What can hang from each mark:
J_134: J_93 J_537
J_643: J_537
J_496: J_314 J_720
J_537: J_94 J_134 J_416 J_438 J_567 J_643 J_942
J_831: J_112 J_537
J_446: J_93
J_942: J_496 J_537
J_94: J_93
J_567: J_112
J_416: J_93 J_537
J_438: J_496 J_537
J_720: J_537

Known rows, with every way that one mark hangs from another:
{J_831 J_112 {J_537 J_134 J_438 J_567 J_643 J_942}}: [  3   2  -4   0 -16   0   3  -8   2  -8   5 -21  -3  -9   4   8 -33   8
   2  10   7   2  -4  15  -3  -6  -1  -7 -13 -22  -6   4]
{J_134 {J_537 J_416}}: [  1   3   2  -2   0   2  -4   7   6   7  -6   1   0  -2   9 -17   4  -1
  -3 -12  -3  -3  -2  -8   4   5 -14   5  11  10   1   0]
{J_438 {J_496 {J_720 {J_537 J_416}}}}: [ 4  4  4 -4 10  7  4  7  2 -9  3  9  3  0 -3 13 20  0 -2 -4 -1 -9 -3 -3
  2  4 -8  3  9 24 -7 -6]
{J_438 {J_537 J_416}}: [  3  -1   0  -6   8   0  -2   4   9  -1   0  -3  -4  -1  11  -7  15  -7
  -1  -7  -8   7  -1 -10  -1   0 -16   5  10  14   1  -4]
{J_643 {J_537 J_94 J_134 {J_416 J_93} J_438 J_942}}: [ -3  -2  -4   0 -14  -6   0  -9   5   8   1  -6  -1   4   4  17  -1   0
  -3  22  11   0   8   2  -9  -7  20  -2  -6  -3   4   0]
{J_416 J_93 {J_537 J_94 J_438}}: [  2  -2 -10   6   1  -5   4  -2  -2   5  -3  -1   1   7   6   0  10   0
   1 -22   1   8 -11   1   9  -5  19   1  10  17   4  -9]
{J_643 {J_537 J_94 J_134 J_942}}: [ -1  -8   1   0   6   0  -6  -2   3   0   2   1   7   6  -1   5  -6   3
  -7   6   2 -13  15  -2  -7 -10   2   0  -2  -7   8   6]
{J_942 {J_537 J_134 J_416}}: [  1   3   9  -4  -6   4  -4  12   3   4   3   2   5  -1   0 -26  13  -4
  -1  -2  -1   3 -14  -5   1  -1 -14   1   3   5  -2   2]
{J_134 J_93}: [ -3  -6   4  -1  19  -3  -1   9  -5   2   0   2  -3   2  -4 -25  20   1
   4 -22  -8  11  -5  -5   6  -1 -19   7   6  16   2  -3]
{J_831 {J_537 J_94 J_942}}: [ -3  -5  -5   4  10   1  -4   6   5  -3   6   1   1   6   4   7 -26   8
  -6  -8  -8  -9  -6   3  -3  -8  -4  -2   7  -2   9   2]
{J_496 {J_720 J_537}}: [  4   2   2  -1  16  10   2  12  -6  -6   3  11   6   5  -5  -3  13   9
  -6 -15  -8  -8   6  -4   9  -1 -15   2  10  16  -8  -4]
{J_537 J_94 J_416 J_567 J_643}: [ -5  -3  -8   2 -13   3   2 -16   6   2 -12  -2 -14  -4  -2   3  -5  -3
  13   8   5  -3   7  -1  -6   5  -3   1  -4 -17  -3   4]
{J_134 J_93 J_537}: [ -2   2   7   0   9  -4  -5  13  -2   5  -2   2   2   2   0 -27   5  -2
  -3 -25  -7   1  10  -6   8   4  -8   8   9  14   4  -1]
{J_643 {J_537 J_94 J_134 {J_416 J_93} {J_438 J_496}}}: [  3  -1   0  -4 -11  -9   4  -8   4   5  -3  -4   1  -1  -1  23  22 -10
   2  10  14   1  -3   0  -7   0  20   3   0  14   3  -7]
{J_942 J_496}: [ -6  -3   5  -5  24   5  -1  13  -9   0   0  13   7   0  -3 -20  19   2
   6 -11  -7  11 -16  -4   9  -4 -31   3  10   7  -1   0]
{J_134 J_93 {J_537 J_942}}: [ -6   1   6   2  11  -3  -7  10  -1   3   3   1   3   4   4 -19 -11   2
  -6 -13  -7  -1  20  -3   4  -1  -3   5   6   6   7   3]
{J_643 {J_537 J_94 {J_134 J_93} J_416 J_567 J_942}}: [ -8   0   6   0 -13  -6  -4  -9   5   2  -1  -8  -3   3  -5   1 -17  -5
  -2  23  11 -10  14   3 -15  -3  15   2 -15 -17   6   7]
{J_537 J_94 J_134 J_438 J_567}: [  3  -1  -2   1  -9   3   3  -8   3   4  -6  -4  -2  -9   1   8   4  -3
   7   6   4  -8  -1   0  -5   0   1   1  -8 -19  -3   2]
{J_643 {J_537 {J_94 J_93} J_134 J_438 J_567 J_942}}: [  0  -9  -1   2 -10  -1   3 -11   0   5   0  -9  -4  -3  -1  11  -7   4
  -9  13   7 -13  25   7  -9  -3  13  -4 -16 -27   1   3]
{J_942 {J_496 J_314 J_720} {J_537 J_94 J_438}}: [  0   5   5  -5  -2   1   1   2 -18  -4  10  27  12   6  -6  -9  20   7
   2  -4 -11   4  -8  10   8   8   3  -7  -6   7  -3   2]
{J_537 J_134 {J_567 J_112} J_643 J_942}: [ -3  -1  -4   7  -5  10   1 -11  -4  -7  -2  -6  -2  -1  -9  -1  -6   2
   1  18   6   1  15   1   1   4  -4  -3  -8 -23 -10   8]
{J_134 J_537}: [  1   0   3   0  10   3  -4  10   0   4  -5   4   5  -1   7 -19   5   1
  -5 -23  -8  -3   5  -9   8   3 -18   5  13  12   2  -1]
{J_720 {J_537 J_134 {J_416 J_93} J_438 J_567 J_942}}: [ -3  11   2   0 -16   2   3   4   3   6   0  -7  -4  -3   3  13 -15  -2
  -3  28  11  -1  -1   0  -5  -5  11  -4  -6  -8  -8   0]
{J_537 J_416 J_438}: [  3  -5  -3  -4  -1  -2   3   0   4   7  -3  -1  -5  -9  10  -4  30   2
   5  -7  -3   7 -12  -2   2  -1 -20   3   2  10  -5  -3]
{J_831 {J_537 J_567}}: [ -1   2   2  -1   6   3   2  10  -1  -4  -1  -1  -1  -2   3 -11  -9   4
  -6 -17  -7   0 -24   1   3   0 -25   2   5   5  -2  -4]
{J_134 {J_537 {J_438 J_496}}}: [  6   0   4  -4   5  -3   1   7   2   1  -2   5   7 -11  11   7  21  -4
  -2 -22  -4  -4   9  -2   5   4 -10   6  10  20   1  -6]
{J_496 J_314}: [  5  -6  -1  -3  20  -3  -4   3  -6   1  -4  11  -1   5   1 -21  19   8
   0 -16 -13  11 -28 -12   6   7 -22   0   5  22   2   0]
{J_134 J_93 {J_537 J_438 J_567 J_942}}: [ -7   4   7   1  -7  -5   0   2  -2   4   1  -2   0  -7  10  -6 -11   0
  -5  -3  -2  -3  25   6   0   3   0   3  -6  -7   1   3]
{J_416 J_93 {J_537 J_94 J_134 J_438 J_567 J_942}}: [ -3   5  -7   8 -10   0   3  -9   2   1   0 -10   1   4   7  10 -17  -2
  -1  11  11  -1  -1   5  -2  -7  32  -3  -4 -12   4  -1]
{J_720 {J_537 J_94 {J_134 J_93} J_438 J_567 J_643}}: [  4   6   1   3 -23  -7   0  -3  -1   5  -6  -5  -6  -6 -15  13 -11  -7
   9   9  10 -12  33   6  -5  -8  24   0 -14 -20  -5   3]
{J_942 {J_537 J_94 J_134 J_438 J_567 J_643}}: [  2   3   1   1 -28   2   1  -7  -1   2  -2   1   0  -9  -5   2   0  -6
   7   5   5  -6  26   9  -3  -2   8  -3 -12 -21  -5   4]
{J_720 {J_537 J_94 {J_134 J_93} J_416 J_438 J_942}}: [  3   3   2   3 -16  -9  -5   3   8   9   3  -5  -3   0  -4  15 -15  -3
   3  19   7 -13  18   4 -10 -12  29  -2 -10 -12   2   6]
{J_446 J_93}: [ -6  -2   2   3  19   5   3   4  -6   2  -2   5  -5   4  -5 -16  15   0
  -2 -21 -10  21 -15  -9   5   0 -35   5   5   5   1  -5]

Rows:
[ 13  -3   4  -7   9 -11  -1   9  -5   0  -1  14   5  -5   0  14  22   2
  -3 -15  -7   0 -17  -4   4   2  -5  -2   4  35  -2  -7] -> {J_720 {J_537 {J_438 {J_496 J_314}}}}
[ -5  11   1  -1 -18   0   5  -1   1  10  -8  -4  -5  -6  12  -5   1  -4
  -1  -2   4   6  -3  -1   4  11   0   3   3   5  -6  -6] -> {J_134 {J_537 {J_416 J_93} J_438 J_567}}
[ -2   0  -3  -2   9  -2   1  -4  10  -2   0  -2  -4   5   3  18   7 -15
   3   1   0   7  -1 -10  -5   6  15   5  14  18   9  -9] -> {J_438 J_496 {J_537 J_94 {J_416 J_93}}}
[-11  -2  -3   1  12   4   0   1   2   4   1  -1  -7   7   7  -9   3   4
   0   8  -1  14 -12  -7   1   0 -10   1   9  10   1  -1] -> {J_537 {J_416 J_93} J_942}
[ -1   4   0   0   5   2   0  14   0   7  -4   4  -3   7  -4  -7   2   0
  -3  -6   0   8 -16 -10   6  -1  -6   3  13  21  -4  -7] -> {J_720 {J_537 {J_416 J_93}}}
[ -2  -1   3  -3   2  -3   6   4   2  -8   6  -1   1 -12  12  23  -6   2
  -6  -2  -3  -3  -9  11  -4  -3 -13  -1  -2   7   0  -5] -> {J_831 {J_537 {J_438 J_496} J_567 J_942}}
[  1   1   5  -1  -3   4  -4   7  -4  -1   2   4   3  -1  -7 -23  13  -2
   3  -8  -2   4  15  -1   4  -6 -13   0   2   1  -3   3] -> {J_942 {J_537 J_134 J_643}}
[ -4   6  -5  -1  -2   1  -2  -6   9  -3   4 -13 -11   6   4   2  -5  -7
   5  27   6  12  26  -7  -7  -6   9   0   3  -6   3   1] -> {J_438 {J_537 J_134 {J_416 J_93} J_643 J_942}}
[ -7   6  -5  10   1   5   0  -7   1  -2  -1  -9   2  11   2  -2 -28  -2
  -3  10   9  -2  -6  -1  -1  -5  28  -2   2 -11   8   1] -> {J_416 J_93 {J_537 J_94 J_134 J_567 J_942}}
[  1  -5  -9  10 -13   3   7  -6  -3   0   4  -9  -5   1  -4  13 -25   9
 -12  -5  -2  -7  -2  16   1   9  13  -7  -8 -24  -6   0] -> {J_831 {J_537 {J_94 J_93} J_438 {J_567 J_112} J_942}}
[  8   3   2  -2  15   3  -1   8 -10  -6   2  16   4  10  -6  -7  13  13
  -8 -12 -12  -3 -13  -7   8   6  -9  -3   4  25  -6  -2] -> {J_496 J_314 {J_720 J_537}}
[  3  -1  -6   4  -8  -2   4  -7   1   1  -6  -2   3  -4  10   4   2  -2
   0 -17   1  -4  -5   6   3  -3   9   1  -1   0   0  -4] -> {J_416 {J_537 J_94 J_438 J_567}}
[ -5  10   0   5 -13   8   3  -1  -4   4  -9  -3   0   5  -1 -15  -7  -4
  -8  -4   4   8 -15  -5  11  23   3   3   7   4 -10  -4] -> {J_134 {J_537 {J_416 J_93} {J_567 J_112}}}
[  4  -7  -2  -3  19  -7  -7  -7   6 -10   6   8   2   6   7  21  -5  -4
  -4   2 -10  -2   5  -8  -8   5  12  -2   5  17  15   1] -> {J_438 {J_496 J_314} {J_537 J_94 J_942}}
[  3   5   7   2   0   1   1   1  -3  -7   1  -9   2   2 -10 -13   5 -12
  -4  -1  -1   9   7  -4   2  10   5   5  -5  -4  -6  -2] -> {J_438 {J_537 {J_134 J_93} {J_567 J_112}}}
[ -3   2   8   0   7   1   0   4  -3   0  -3  -6  -3  -2  -7 -23   7  -4
   5  -1   1   5  -7  -5   0   2 -11   6  -5  -5  -2   1] -> {J_537 {J_134 J_93} J_567}
[  4   3   3   3  -3   6  -3   6   2   2  -7   1   4   0 -10   6 -19  -3
  -2   4   4 -19   2  -6  -3  -4   7   0   0 -13  -2   3] -> {J_720 {J_537 J_94 J_134 J_567}}
[  0  -4  -2  -4  -2  -1   8  -9  -2  -5  -6   1  -6 -17   3  15  26  -5
  11  -4   2   5  13   5  -1   3 -17   3  -3   5  -7  -4] -> {J_537 {J_438 J_496} J_567 J_643}
[  3  -2  -3   1  -2   3  -3  -3  10   5  -5  -5  -3   1  -2  -4   4  -3
   8   7   4  -6 -13  -9  -6  -2   1   2   2  -9   3   4] -> {J_537 J_94 J_134 J_416}
[ 17   1   5  -7   4  -9  -3  10  -2   0   0   9   7  -5  -4  13  19  -1
  -2  -2  -1  -3 -18  -7   1  -1   4  -3  -1  25  -1  -3] -> {J_720 {J_537 J_134 {J_438 {J_496 J_314}}}}
[  5  -2  -2   4  -7  -8  -3   0   4  -2  11 -19   1   2  -2   4 -35   5
   0  -1   1  -1 -13  14  -4  -8  20  -4  -9 -12   6   4] -> {J_831 J_112 {J_537 J_94 {J_134 J_93} J_438 J_942}}
[ -6  -4  -1  -4  18  -3  -5   0 -11  -3   3  16   0   4  -4 -12   1   9
   8  10  -6  15  -1  -1   5  -4 -16  -6  -2   0   3   9] -> {J_537 J_643 {J_942 {J_496 J_314}}}
[ -7   1  -4  -3   8  -2   1  -7   8  -8   5  -5 -10   2   7  18   4 -10
   4  15   3  15  24  -5  -6   0   5   2   9  14   5  -5] -> {J_438 J_496 {J_537 {J_416 J_93} J_643 J_942}}
[ -6  -4  -6   8  -8   8   1 -14   3  -1  -3  -1  -2   2  -2   8 -16   1
  -2  14   2  -5  -7   2  -3  13   5  -2  -6 -19  -5   7] -> {J_537 J_94 J_416 {J_567 J_112} J_942}
[ -2   0   1   1   9   4  -6   6   0  -7  11  -7  12   7  -6  -2 -46   6
   1   7   1  -2 -28  10  -1 -10   5  -6   1 -20   7   8] -> {J_831 J_112 {J_537 J_94 J_134 {J_942 J_496}}}
[  3   1   0   0   0   2  -4   4  10  -5   8 -19   1   2   5  -8 -33   7
  -4   7   2   3 -37   3  -3  -6  -5  -4   0  -6   2   5] -> {J_831 J_112 {J_537 J_134 J_416 J_942}}
[  1   8  10  -6 -16  -3  -3   3 -12   2   2  17  12  -2  -7 -11  -2  -4
   4  11   0   3 -18   6   0   4   9  -8 -14 -12   0   6] -> {J_942 {J_496 J_314} {J_537 J_94 J_134 J_438 J_567}}
[ -1   4   1   1  -2   9   9   4 -13  -1   3  11   0  -1 -14  10  -1   6
  -1   2   1 -11  16  12   5   4  11  -5  -6 -20 -11  -3] -> {J_942 {J_496 {J_720 {J_537 {J_94 J_93} J_438 J_567}}}}
[ -4  -3  -8   7 -19   1   2 -14   1   6  -4  -7 -12  -6   3  10 -25   4
  -1   4   4 -14  50   9  -3   4  19  -4  -8 -34   0   5] -> {J_134 {J_537 {J_94 J_93} J_438 J_567 J_643 J_942}}
[  2  -3  -9  10 -21   9   4 -19   2   3  -9 -14 -16   1 -19  -4  -5  -2
   7  15  12  -3   7   1  -2  15  19  -3 -11 -37 -11   6] -> {J_537 {J_94 J_93} J_134 J_416 {J_567 J_112} J_643}
[ -1   1  -3   2   9   9   1   2  -5 -10   6   8  -1   5  -5  10  -1  12
  -3   3  -4 -10  36   2   3  -8  -6  -3   3   1  -8   2] -> {J_496 {J_720 {J_537 J_643 J_942}}}
[ -1  -6  -3   4  11   5  -5  -2   6   0   2  -2   2   4   0   2 -10   3
   2   9   0  -9   8  -5  -6  -7   1  -1   1 -15   8   8] -> {J_537 J_94 J_134 J_942}
[  7  -2   3  -8 -11  -6   1   0   4   6  -3  -5   2  -8   5  -2  31  -1
  -2   3   5   1  -2  -1  -3  -8 -11   3  -6   9  -4  -1] -> {J_643 {J_537 J_134 J_416 J_438}}
[  7  -6 -10   2  -3  -9   4 -12   3  -3  -4   0   0  -6   4  20  18  -6
  10 -19   4  -2  14   7   3  -8  17   2   5  12   4  -5] -> {J_416 {J_537 J_94 {J_438 J_496} J_643}}
[-17   8   1  -2   2   4   0  -3   2  -2   4   2  -2   7   3   9 -26 -11
   3  29   3   8   5   0  -7   2  13  -1   2 -16   6   1] -> {J_438 {J_537 J_94 {J_416 J_93} J_567 {J_942 J_496}}}
[  4  -7  -2  -4   6  -8   2 -16  -6 -11   8  14   6   4   4  31  21  10
  -8   4  -4  -8  11   7  -5   6  12  -4  -8  19   5  -1] -> {J_643 {J_537 J_94 {J_438 {J_496 J_314 J_720}} J_942}}
[  8  -1   1  -1   9   2  -2   9   2  -6   4 -15   5   2  -2 -18 -17   7
  -3 -17  -2   5 -41   1   5  -4 -14   0   6   5   0  -1] -> {J_831 J_112 {J_537 J_134}}
[ -7   4  10  -4   0   0  -6   5 -15   0   1  25  10   6  -9 -21 -10  -2
   0  -2  -7   5 -23   3   5  10  -5  -5  -4  -1   2   5] -> {J_942 {J_496 J_314} {J_537 J_94 J_567}}
[  9  -6   7  -9   5  -7   2   3  -1  -2   0   1   9 -10   3  12  39  -4
  -3  -7   4  -1   2   0  -1  -7 -12   4   0  20   0  -6] -> {J_643 {J_537 J_134 {J_438 J_496}}}
[ -7  -1   6  -3  21   6  -4  12  -4  -2   6   7   9   1  -2 -13   0   3
   5  15  -1   4  -4  -2   1 -12 -19  -1   3 -11   3   8] -> {J_537 J_134 {J_942 J_496}}
[ -2   3  -2  -4   9   0   1   5   5   1   0  -4  -6   6   7  -9  12  -7
   0  -4  -5  17  -7 -12   2   3  -7   5  13  20   2  -9] -> {J_438 {J_537 {J_416 J_93}}}
[  9  -9  -4  -3   8 -10   0  -7  -1   1  -3  11   0  -3   3  16  23   1
   6 -11  -6   1 -19  -3  -1   8   3  -1   0  21   6  -3] -> {J_537 J_94 {J_438 {J_496 J_314}}}
[  2  -4 -11   5 -16  -2   8  -7   0   2  -4  -9 -16  -6  -5   9 -13   5
   2 -10   1  -5  12  13  -1   0   7  -4  -7 -21  -4  -3] -> {J_831 {J_537 {J_94 J_93} J_438 J_567 J_643}}
